What can hang from each mark
tafim: vate
puso: dufi nemis
kiza: figidef telu
dufi: puso zosi
gopo: figidef
figidef: gopo kiza nemis tafim
zosi: dufi gopo
vate: fadet tafim
nemis: figidef puso
telu: gatefi kiza

Every row comes from one small tree of marks. Brackets hold a mark, then the marks that hang from it, in alphabetical order. Every link used is in the known rows. Which tree was each row made from?
Known rows
(zosi (dufi (puso nemis)) gopo): 290 -127 -41 558 -137 96 -107 71 -89 7 48 68 19 -193 19 125 -98 -5 39
 -74 366 50 72 -142 -66 68 415 -286 11 -167 -188 82 -302 -188 -27 -304
 200 -58 -9 -259 481
(figidef (kiza telu) (nemis puso) tafim): -674 -154 -2 -38 67 0 91 -49 -95 108 -264 25 620 -134 326 -11 -195 64 37
 -81 96 241 -131 -210 -156 -125 420 -14 -96 -130 141 -91 -227 -51 -57
 283 38 -27 98 4 -13
(puso nemis): -211 -144 -83 438 169 230 -35 22 -168 5 -36 167 -134 -215 132 113 -169
 103 93 -67 155 210 -138 -210 -55 57 240 -81 85 -150 -334 -35 -199 -56
 -7 -218 33 -73 -150 -189 126
(tafim (vate fadet)): -347 -152 57 163 98 137 200 -86 -252 -220 -116 105 -150 -270 389 168 19
 97 -255 -33 10 234 75 -206 128 54 282 46 225 -142 -311 -157 -204 26 -52
 166 -131 -40 -20 -58 23
(kiza (figidef (tafim vate)) telu): -145 -141 154 305 285 396 -9 -66 -59 -53 -142 64 309 -278 388 127 -123
 66 56 -50 -34 205 77 -250 274 -58 290 125 185 -126 126 -113 -136 15 144
 71 145 -106 99 -51 185
(kiza telu): -443 -130 -68 95 356 73 -29 -79 -127 98 -60 68 162 -333 252 117 -156 128
 44 -88 205 146 -109 -190 -3 -60 506 136 12 -128 -122 -36 -168 -104 31
 -65 -16 -50 -33 -105 194
(nemis (figidef kiza (tafim vate))): -57 -143 45 -7 149 76 175 -275 213 -339 -146 24 497 -129 395 162 -8 34
 -104 13 -16 345 -58 -207 122 108 235 65 209 -47 -84 -249 0 -4 45 177 95
 -44 174 -16 -84
(dufi (puso nemis) (zosi gopo)): 256 -81 54 371 -61 128 -120 65 -109 -209 -153 14 -6 -253 30 146 -252 26
 -57 -129 190 87 256 -107 -25 123 312 -348 51 -134 -164 67 -172 -221 -15
 -400 166 -38 -18 -185 310
(gopo (figidef kiza nemis)): -494 -148 -26 103 205 -56 24 10 -138 144 -166 191 -74 -221 240 110 -310
 115 -76 -128 125 200 -23 -116 -84 30 8 33 -221 -143 -69 -94 -259 -85
 -16 151 88 -39 -22 -140 60
(vate fadet tafim): -312 -131 -17 -39 32 82 88 -152 -234 15 -139 96 -422 -270 424 72 -1 44
 -184 -72 77 235 76 -197 1 -64 402 65 -46 -139 -209 -98 -100 -79 -128
 391 -122 -20 -151 11 36
(gopo (figidef kiza tafim)): -217 -122 -7 118 211 153 154 -180 105 -45 -143 148 157 -254 358 110 -170
 95 46 -82 41 364 -4 -132 -50 90 -11 55 189 -149 -25 -85 -157 -53 -6 -12
 94 -80 90 -67 74
(kiza (figidef gopo (tafim vate)) telu): -55 -183 125 396 262 414 91 -85 -16 -21 -191 17 261 -172 437 156 -107 55
 139 -58 29 372 69 -175 299 -161 271 65 330 -105 78 -80 -123 22 91 -209
 156 -81 119 -35 216
(tafim vate): -171 -168 8 226 252 184 58 -49 -109 -197 -79 135 -54 -188 299 188 -60
 131 -207 -6 66 216 -26 -184 98 56 264 42 189 -129 -360 -116 -106 35 31
 36 2 -51 -34 -124 144
(figidef tafim): -1 -115 -44 330 186 244 26 -113 74 -81 -90 86 175 -184 339 89 -82 36 73
 -15 64 361 -119 -212 3 44 275 39 221 -152 -209 -5 -39 -39 -32 -142 43
 -67 10 -92 154
(kiza (figidef nemis)): -190 -139 -24 467 200 153 -249 110 -115 189 -101 166 -92 -151 221 107
 -233 108 140 -91 66 81 51 -225 209 -69 209 -46 -320 -125 -74 -37 -217
 -78 9 130 115 -60 -73 -177 148
(nemis (figidef kiza) (puso dufi)): -343 -135 -99 -122 311 -113 119 -267 179 -290 -118 -53 550 -138 242 128
 82 213 -61 -28 127 173 59 -184 108 89 543 -104 -349 -91 -126 -215 -159
 -97 -112 352 -39 -36 88 127 -313
(puso (dufi (zosi gopo)) nemis): 128 -77 16 460 66 52 141 47 -9 -464 -192 42 67 -230 -24 161 -202 47 -78
 -86 205 128 205 -140 -38 155 313 -159 -268 -132 -225 38 -175 -76 -83
 -383 87 -63 -113 -93 126
(puso (dufi zosi) nemis): -99 -106 -28 353 198 166 93 -11 -74 -374 -220 31 11 -312 -46 179 -158 85
 -28 -88 68 193 18 -158 50 111 319 -19 -143 -146 -230 1 -107 -43 -42
 -272 48 -72 -196 -101 -15
(telu gatefi (kiza (figidef (tafim vate)))): 158 -187 171 128 142 357 35 24 -218 6 24 58 355 -52 396 126 10 54 270 17
 -50 229 210 -227 219 -178 352 -68 452 -114 -290 -204 -11 3 82 290 259
 -95 131 -164 88
(gopo (figidef (nemis puso))): -534 -159 -51 246 308 53 -95 127 -288 278 -182 179 -36 -147 369 39 -172
 258 -79 -77 95 161 181 -133 -100 25 223 -75 -142 -263 -89 -58 -244 -53
 -59 196 -85 -44 -42 -75 89
(telu gatefi): -280 -157 -66 -44 240 76 -28 -16 -141 -42 90 40 132 -180 233 160 -72 138
 106 12 164 287 -35 -166 -4 -69 441 4 195 -86 -425 -117 -82 -83 -76 111
 10 -52 -5 -172 130
(figidef gopo kiza): -231 -177 -101 53 127 22 176 -183 92 -89 -96 68 31 -99 241 181 -117 102
 51 -72 203 399 -163 -88 -2 -47 212 -42 145 -46 -316 -92 -182 -80 -100
 -153 76 -5 42 -66 56
(zosi (dufi (puso nemis)) (gopo figidef)): 191 -121 -13 581 5 120 -101 97 -133 138 4 127 -89 -263 76 119 -177 51 -3
 -108 348 80 237 -90 -94 115 238 -244 28 -241 -48 71 -340 -199 19 -306
 188 -83 9 -275 507
(nemis (figidef gopo)): -52 -154 -138 186 325 58 -32 -173 98 -15 -52 5 143 -111 364 150 -29 135
 118 -26 218 364 -19 -122 88 0 423 -1 74 -84 -245 -104 -24 -119 -49 -225
 -9 -14 38 -55 46
(nemis puso): -337 -149 -117 126 265 95 -49 -35 -84 6 -76 95 132 -132 329 88 8 243 -22
 -20 122 153 37 -185 -61 48 441 -99 71 -179 -293 -73 -190 -64 -79 199
 -119 -36 -8 -39 55
(nemis (figidef gopo kiza tafim)): -1 -147 -80 99 122 57 138 -311 303 -168 -145 -43 459 -72 399 121 -35 23
 165 -31 143 512 -126 -131 27 15 281 -7 216 -37 -104 -154 -15 -90 -71
 -175 108 -15 175 20 -63
(dufi zosi): -124 -95 -95 63 202 21 -37 -51 14 -226 -200 52 -2 -293 170 161 -121 129
 -88 -62 42 157 86 -113 -26 101 341 78 83 -99 -249 -16 -39 -103 -22 -71
 -35 -26 -91 -137 138
(figidef (kiza (telu gatefi))): -683 -160 -19 -392 222 -91 119 -119 -152 -32 34 -3 450 -282 182 149 -162
 105 136 -62 209 234 -120 -151 -74 -181 504 94 91 -4 -182 -204 -169 -115
 -31 293 84 -43 81 -118 66
(vate tafim): -105 -149 -51 5 209 106 -44 -112 -91 49 -99 96 -296 -195 340 95 -68 78
 -144 -49 123 219 -18 -175 -14 -69 376 82 -110 -128 -241 -54 -14 -80 -40
 231 27 -27 -162 -53 143
(nemis (figidef kiza) puso): -408 -142 -141 -188 239 -140 -21 -223 122 -109 -86 10 466 -108 339 105
 41 235 6 -35 116 151 67 -174 3 97 455 -94 -77 -77 -165 -230 -158 -125
 -65 418 -81 -16 115 41 -175
(kiza (figidef gopo) telu): -261 -154 -34 320 361 221 -101 -62 -55 179 -79 46 65 -235 296 141 -148
 151 249 -120 185 230 44 -142 204 -163 399 29 2 -81 -6 -37 -223 -119 28
 -169 101 -63 25 -98 216
(puso dufi): -94 -126 -35 301 356 149 77 -125 -7 -202 -53 60 80 -242 151 165 -58 112
 -65 -40 169 234 -72 -196 141 36 421 35 -216 -150 -299 -22 -118 -33 -83
 -104 34 -67 -88 -42 30
(telu gatefi (kiza figidef)): -53 -165 14 -12 248 156 -145 34 -246 218 125 75 132 -130 270 117 -55 136
 399 -58 99 73 201 -187 121 -193 482 -102 166 -91 -371 -154 -118 -141 25
 315 205 -73 32 -197 86
(gopo (figidef (kiza telu) nemis)): -780 -145 9 -34 300 -89 40 -17 -213 249 -191 156 118 -325 232 81 -357
 117 -41 -165 176 148 -42 -119 -132 -71 177 148 -290 -133 125 -112 -279
 -99 44 138 76 -47 1 -120 98
(nemis (figidef gopo tafim)): 136 -135 -84 286 229 201 33 -217 203 -69 -105 -19 333 -65 441 106 -6 50
 185 1 147 519 -56 -157 69 8 366 33 241 -101 -163 -76 53 -88 -49 -298 43
 -33 106 -24 61

Which tree is each row?
-11 -152 68 230 308 211 158 -192 108 -393 -181 -63 657 -74 429 115 145
 153 -170 73 -29 323 133 -251 209 122 524 -34 5 -181 -82 -185 18 70 -38
 185 -43 -72 120 134 -190 => (nemis (figidef (tafim vate)) (puso dufi))
41 -116 9 264 87 242 -159 11 -128 -115 -177 19 -83 -323 26 152 -215 73 3
 -140 50 136 79 -127 47 84 315 -190 189 -133 -183 26 -100 -189 32 -287
 129 -40 -115 -173 159 => (dufi (puso nemis) zosi)
4 -65 -24 184 237 -73 22 34 -14 -186 -189 124 -71 -285 249 147 -233 152
 -135 -111 139 122 458 -43 -111 217 154 -21 -7 -165 -121 24 -120 -137
 -21 -169 -4 -49 34 -123 287 => (dufi (zosi (gopo figidef)))
117 -192 64 401 140 346 241 -106 39 -206 -160 63 104 -48 448 170 -35 31
 -68 21 57 547 -75 -141 73 -34 172 10 503 -141 -275 -74 -23 70 -17 -324
 68 -39 70 -50 166 => (figidef gopo (tafim vate))
39 -105 -123 376 132 -101 11 34 24 36 2 173 -22 -232 232 132 -89 126 -58
 -37 341 91 247 -82 -151 146 253 19 -75 -208 -135 32 -273 -106 -33 -56
 21 -69 30 -209 468 => (zosi dufi (gopo figidef))
-315 -200 9 27 141 59 -201 214 -426 391 1 74 263 14 311 25 -71 193 341
 -56 91 3 265 -203 42 -274 558 -236 -60 -148 -279 -162 -189 -114 -53 604
 136 -41 33 -152 3 => (telu gatefi (kiza (figidef (nemis puso))))
-351 -162 -49 316 256 59 8 51 -150 -13 -171 51 203 -103 204 69 -87 169
 -133 -34 141 175 -4 -208 48 -38 487 -113 -448 -208 -193 -30 -191 -15
 -146 182 -25 -35 -85 12 -59 => (figidef (nemis (puso dufi)))
-1 -87 63 174 81 35 178 -130 151 -138 -117 147 238 -184 353 98 -212 46
 -13 -87 176 314 185 -114 -133 154 -16 -71 91 -135 -17 -46 -213 -97 -50
 -106 135 -68 184 -52 209 => (zosi (gopo (figidef kiza tafim)))
-5 -152 -106 208 224 154 34 -185 175 -31 -141 -60 517 -6 522 50 87 172
 159 15 125 461 52 -156 12 7 485 -102 281 -153 -119 -110 -7 -73 -102 -80
 -57 -26 156 81 -34 => (nemis (figidef gopo tafim) puso)
195 -89 -63 469 34 43 85 0 142 -33 -65 134 212 -192 315 83 -67 33 46 -9
 268 242 207 -104 -142 165 200 43 106 -228 3 66 -179 -80 -37 -174 82 -87
 104 -167 478 => (zosi dufi (gopo (figidef tafim)))
-258 -145 -44 308 93 166 -38 54 -98 99 -213 81 339 -39 398 -7 -102 102
 36 -5 54 292 -44 -225 -94 -27 355 -104 -4 -204 -91 -15 -121 -6 -94 161
 -31 -34 3 -23 54 => (figidef (nemis puso) tafim)
-454 -141 0 -28 360 138 -166 20 -207 125 75 23 292 -304 233 142 -146 160
 319 -73 132 117 120 -200 172 -189 525 74 18 -56 -61 -138 -195 -130 40
 261 101 -89 49 -160 171 => (kiza figidef (telu gatefi))
-40 -85 -77 270 277 58 13 -93 44 -386 -211 -40 238 -288 24 167 -104 95
 19 -65 70 172 106 -174 131 180 437 11 -253 -103 -124 -79 -17 -97 -16
 -182 19 -65 -131 -85 -139 => (puso (dufi zosi) (nemis figidef))
334 -114 -53 335 -40 -19 -114 -17 33 -28 49 22 162 -207 130 151 -44 23
 -81 -42 364 58 121 -118 0 53 500 -200 -30 -151 -175 86 -218 -212 -50
 -117 154 -30 74 -197 513 => (zosi (dufi puso) gopo)
-160 -185 46 106 158 100 -198 174 -366 360 44 105 113 -60 226 69 -170 79
 365 -76 119 55 157 -202 98 -278 431 -111 -94 -99 -292 -131 -127 -119 8
 371 239 -52 -7 -239 111 => (telu gatefi (kiza (figidef nemis)))
13 -111 -58 401 149 276 -60 -96 48 -65 -75 57 302 -166 294 67 -94 18 236
 -21 106 333 -116 -256 14 129 300 -30 152 -132 -82 -97 -27 -68 25 -205
 68 -82 -10 -104 16 => (puso (nemis (figidef tafim)))
-503 -165 -86 31 210 -8 106 -185 8 23 -126 -6 309 -210 187 125 -190 76
 222 -119 294 305 -174 -139 -60 -72 401 -1 23 -22 -43 -199 -203 -136 17
 -234 101 -34 34 -62 -56 => (puso (nemis (figidef gopo (kiza telu))))
-270 -91 -17 199 114 -154 -49 204 -184 -36 -324 108 42 -145 302 51 -264
 208 -225 -101 124 49 534 -55 -216 155 233 -160 -205 -223 -2 4 -202 -119
 -92 102 -83 -19 23 -78 215 => (dufi (zosi (gopo (figidef (nemis puso)))))
27 -206 1 80 223 183 -51 27 -191 226 96 33 86 -23 306 137 -44 126 463
 -66 188 257 185 -121 143 -283 454 -149 278 -75 -436 -128 -107 -130 -30
 78 225 -49 73 -170 120 => (telu gatefi (kiza (figidef gopo)))
127 -145 109 456 203 423 0 -55 58 -153 -117 117 113 -150 390 154 -53 74
 35 -9 -95 245 107 -247 313 34 134 14 242 -128 -73 -100 -112 44 82 75
 146 -101 70 -87 155 => (kiza (figidef (tafim vate)))
-168 -189 -23 546 272 199 -21 72 -90 74 -187 20 59 3 257 106 -97 198 113
 -73 121 238 148 -170 281 -167 379 -206 -431 -172 -86 -22 -274 -32 -142
 54 73 -43 -26 33 -37 => (kiza (figidef gopo (nemis (puso dufi))))
-300 -96 -100 -271 259 -215 113 -253 233 -483 -271 -114 593 -208 155 152
 37 231 -127 -43 25 118 244 -122 117 172 549 -51 -288 -66 -59 -190 -73
 -121 -105 351 -63 -13 66 113 -310 => (nemis (figidef kiza) (puso (dufi zosi)))
-153 -179 -29 279 -33 93 184 -91 67 -4 -229 60 221 -11 299 93 -225 -40
 96 -53 152 513 -250 -129 -58 -139 126 -40 70 -73 -131 -39 -139 -25 -119
 -180 164 -1 54 -54 70 => (figidef gopo kiza nemis tafim)
7 -79 -18 139 145 -88 93 -19 28 -459 -233 -50 319 -164 157 126 -35 185
 -209 -53 152 76 391 -116 -13 152 520 -194 -245 -152 -198 10 -144 -98
 -168 29 -72 -30 32 54 63 => (nemis (puso (dufi (zosi gopo))))
74 -74 85 -64 79 -97 1 -90 59 -220 -204 32 66 -310 166 177 -261 99 -221
 -176 148 89 437 -2 -24 160 135 -221 32 -108 21 -1 -190 -251 -14 -90 175
 -21 156 -83 265 => (dufi puso (zosi (gopo (figidef kiza))))
40 -69 46 482 203 70 137 69 -83 -344 -232 102 -75 -308 49 160 -271 107
 -94 -123 185 139 400 -82 -56 223 128 -105 -238 -203 -80 28 -204 -81 -51
 -378 73 -94 -83 -110 148 => (puso (dufi (zosi (gopo figidef))) nemis)
-360 -179 -7 52 331 171 -76 -5 -154 158 37 -38 232 -185 280 161 -146 161
 380 -64 205 303 125 -132 185 -296 498 21 164 -35 -108 -117 -162 -122
 -14 3 118 -64 83 -128 204 => (kiza (figidef gopo) (telu gatefi))
-113 -93 2 249 64 -166 59 117 -68 -327 -308 -19 302 -94 129 85 -173 134
 -242 -55 168 84 348 -122 -33 63 486 -192 -512 -168 -126 17 -169 -76
 -178 46 -29 -6 -27 24 55 => (figidef (nemis (puso (dufi (zosi gopo)))))
-7 -208 72 485 31 294 168 31 -95 -66 -229 66 96 -4 408 121 -154 -25 -97
 15 66 527 -144 -157 53 -126 142 5 247 -159 -201 -55 -44 84 -33 -264 116
 -19 16 -87 170 => (figidef gopo nemis (tafim vate))
131 -183 -35 323 240 216 -73 -42 -107 265 -23 106 -85 -70 313 112 -60
 129 339 -118 176 177 145 -128 158 -177 359 -132 129 -132 -323 -45 -170
 -138 12 -125 185 -47 18 -121 146 => (telu (kiza (figidef gopo)))
-13 -166 -32 473 58 241 55 5 -14 84 -196 64 114 -16 369 65 -200 -19 112
 -29 150 544 -207 -156 -39 -132 226 -15 124 -145 -150 28 -77 -17 -95
 -326 109 -18 -7 -99 181 => (figidef gopo nemis tafim)
145 -155 60 122 153 298 -75 -8 -157 172 71 57 359 -73 350 67 -26 55 498
 -30 48 222 164 -224 137 -192 420 -81 337 -106 -252 -127 -42 -108 23 222
 255 -92 104 -171 101 => (telu gatefi (kiza (figidef tafim)))
-181 -131 30 441 214 222 -17 58 -112 200 -187 164 23 -180 383 50 -273 46
 29 -67 56 358 3 -162 -54 29 46 72 -4 -230 30 12 -100 -22 -1 -108 63 -73
 -21 -131 175 => (gopo (figidef nemis tafim))
-303 -124 12 338 187 -63 -55 187 -232 186 -148 175 47 -71 369 30 -226
 205 -142 -71 236 92 367 -124 -176 79 217 -209 -248 -248 -71 -10 -309
 -90 -97 117 -47 -41 49 -66 227 => (zosi (gopo (figidef (nemis puso))))
-465 -135 8 318 297 125 -247 101 -217 302 -127 110 94 -263 218 86 -299
 87 166 -136 130 24 13 -227 168 -165 390 75 -368 -115 113 -26 -262 -105
 65 94 123 -68 -43 -152 191 => (kiza (figidef nemis) telu)
211 -115 34 443 125 380 -197 -132 1 12 -51 -46 319 -213 261 84 -102 0
 192 -64 102 310 -69 -244 105 82 373 -212 212 -159 -37 -56 -21 -176 54
 -298 192 -75 55 -99 76 => (dufi (puso (nemis (figidef tafim))))
-96 -111 -106 121 245 127 -62 -173 150 -42 -113 -19 562 -87 481 29 73
 163 99 22 42 287 76 -223 21 118 504 -65 150 -160 -79 -118 -3 -77 -51
 160 -91 -49 121 58 -49 => (nemis (figidef tafim) puso)
-407 -119 -12 206 326 -15 38 95 -174 -110 -366 48 85 -222 201 92 -171
 245 -207 -95 6 144 358 -84 -13 86 309 -2 -385 -253 -3 -20 -152 -47 -92
 144 -86 -49 -90 0 -34 => (gopo (figidef (nemis (puso (dufi zosi)))))
-66 -120 -89 447 35 -168 -55 175 -105 167 -85 192 -51 -172 196 88 -230
 59 -58 -57 342 85 198 -94 -182 88 218 13 -319 -221 -49 51 -283 -100 -58
 -35 64 -51 -17 -269 464 => (zosi dufi (gopo (figidef nemis)))
61 -154 -104 475 -4 214 -155 16 -119 97 9 72 -22 -263 11 140 -70 45 79
 -61 245 122 -119 -166 15 9 412 -145 105 -180 -190 44 -243 -154 10 -203
 156 -61 -115 -260 345 => (zosi (dufi (puso nemis)))
-321 -171 137 238 104 150 206 -22 -85 -63 -271 174 129 -147 373 127 -243
 24 -202 -48 -37 351 -2 -150 -14 40 -109 71 95 -163 25 -150 -148 57 43
 105 144 -60 78 -101 56 => (gopo (figidef kiza nemis (tafim vate)))
207 -143 -24 565 198 406 -27 -92 146 20 -107 64 86 -80 384 119 -92 68
 313 -53 68 428 21 -166 214 -89 179 -61 240 -114 -105 14 -117 -46 -29
 -258 152 -72 57 -79 180 => (kiza (figidef gopo tafim))
-490 -117 26 -13 294 114 151 -195 -9 63 -179 90 359 -357 360 78 -212 80
 81 -114 100 308 -41 -141 -86 9 165 172 137 -136 175 -96 -184 -86 47 19
 79 -86 120 -37 113 => (gopo (figidef (kiza telu) tafim))
14 -166 89 241 56 224 -130 130 -259 311 7 64 325 -20 321 28 -154 -12 474
 -42 54 212 119 -232 77 -264 390 -99 88 -117 -178 -109 -56 -98 7 274 294
 -74 46 -203 117 => (telu gatefi (kiza (figidef nemis tafim)))
-296 -132 -102 121 116 7 3 -163 39 -105 -56 85 214 -193 146 132 -131 88
 120 -83 153 190 -116 -198 -25 116 259 -78 -80 -44 -183 -200 -205 -107 8
 15 77 -48 -26 -123 -135 => (puso (nemis (figidef kiza)))
-334 -129 15 214 115 97 118 -40 -8 99 -213 160 130 -180 325 69 -300 29 4
 -94 57 356 -66 -141 -95 20 -38 46 -37 -163 58 -65 -171 -37 -22 72 144
 -58 52 -100 73 => (gopo (figidef kiza nemis tafim))
232 -42 88 351 217 87 193 -70 147 -419 -269 28 241 -264 247 131 -184 48
 -115 -70 103 297 405 -80 6 210 175 -17 -78 -201 42 77 -42 -81 -72 -313
 78 -86 63 -1 190 => (puso (dufi (zosi (gopo (figidef tafim)))))
-208 -114 -81 68 288 29 73 -67 30 -360 -267 -32 246 -216 153 143 4 236
 -150 -47 26 145 216 -136 60 92 514 -55 -142 -164 -210 -30 -100 -59 -124
 122 -110 -34 -62 47 -83 => (nemis (puso (dufi zosi)))
58 -63 -47 48 243 -202 34 -103 172 -483 -221 -107 556 -138 222 120 7 196
 -168 -25 164 69 495 -125 29 222 632 -158 -339 -120 -100 -74 -50 -141
 -134 122 -90 -26 95 91 -59 => (nemis figidef (puso (dufi (zosi gopo))))
-232 -155 -67 235 172 0 116 51 -59 -210 -380 -68 141 -66 178 120 -113
 169 -121 -58 93 308 149 -76 32 -80 462 -99 -251 -166 -175 2 -104 -46
 -184 -78 -47 11 -77 43 -54 => (figidef gopo (nemis (puso (dufi zosi))))
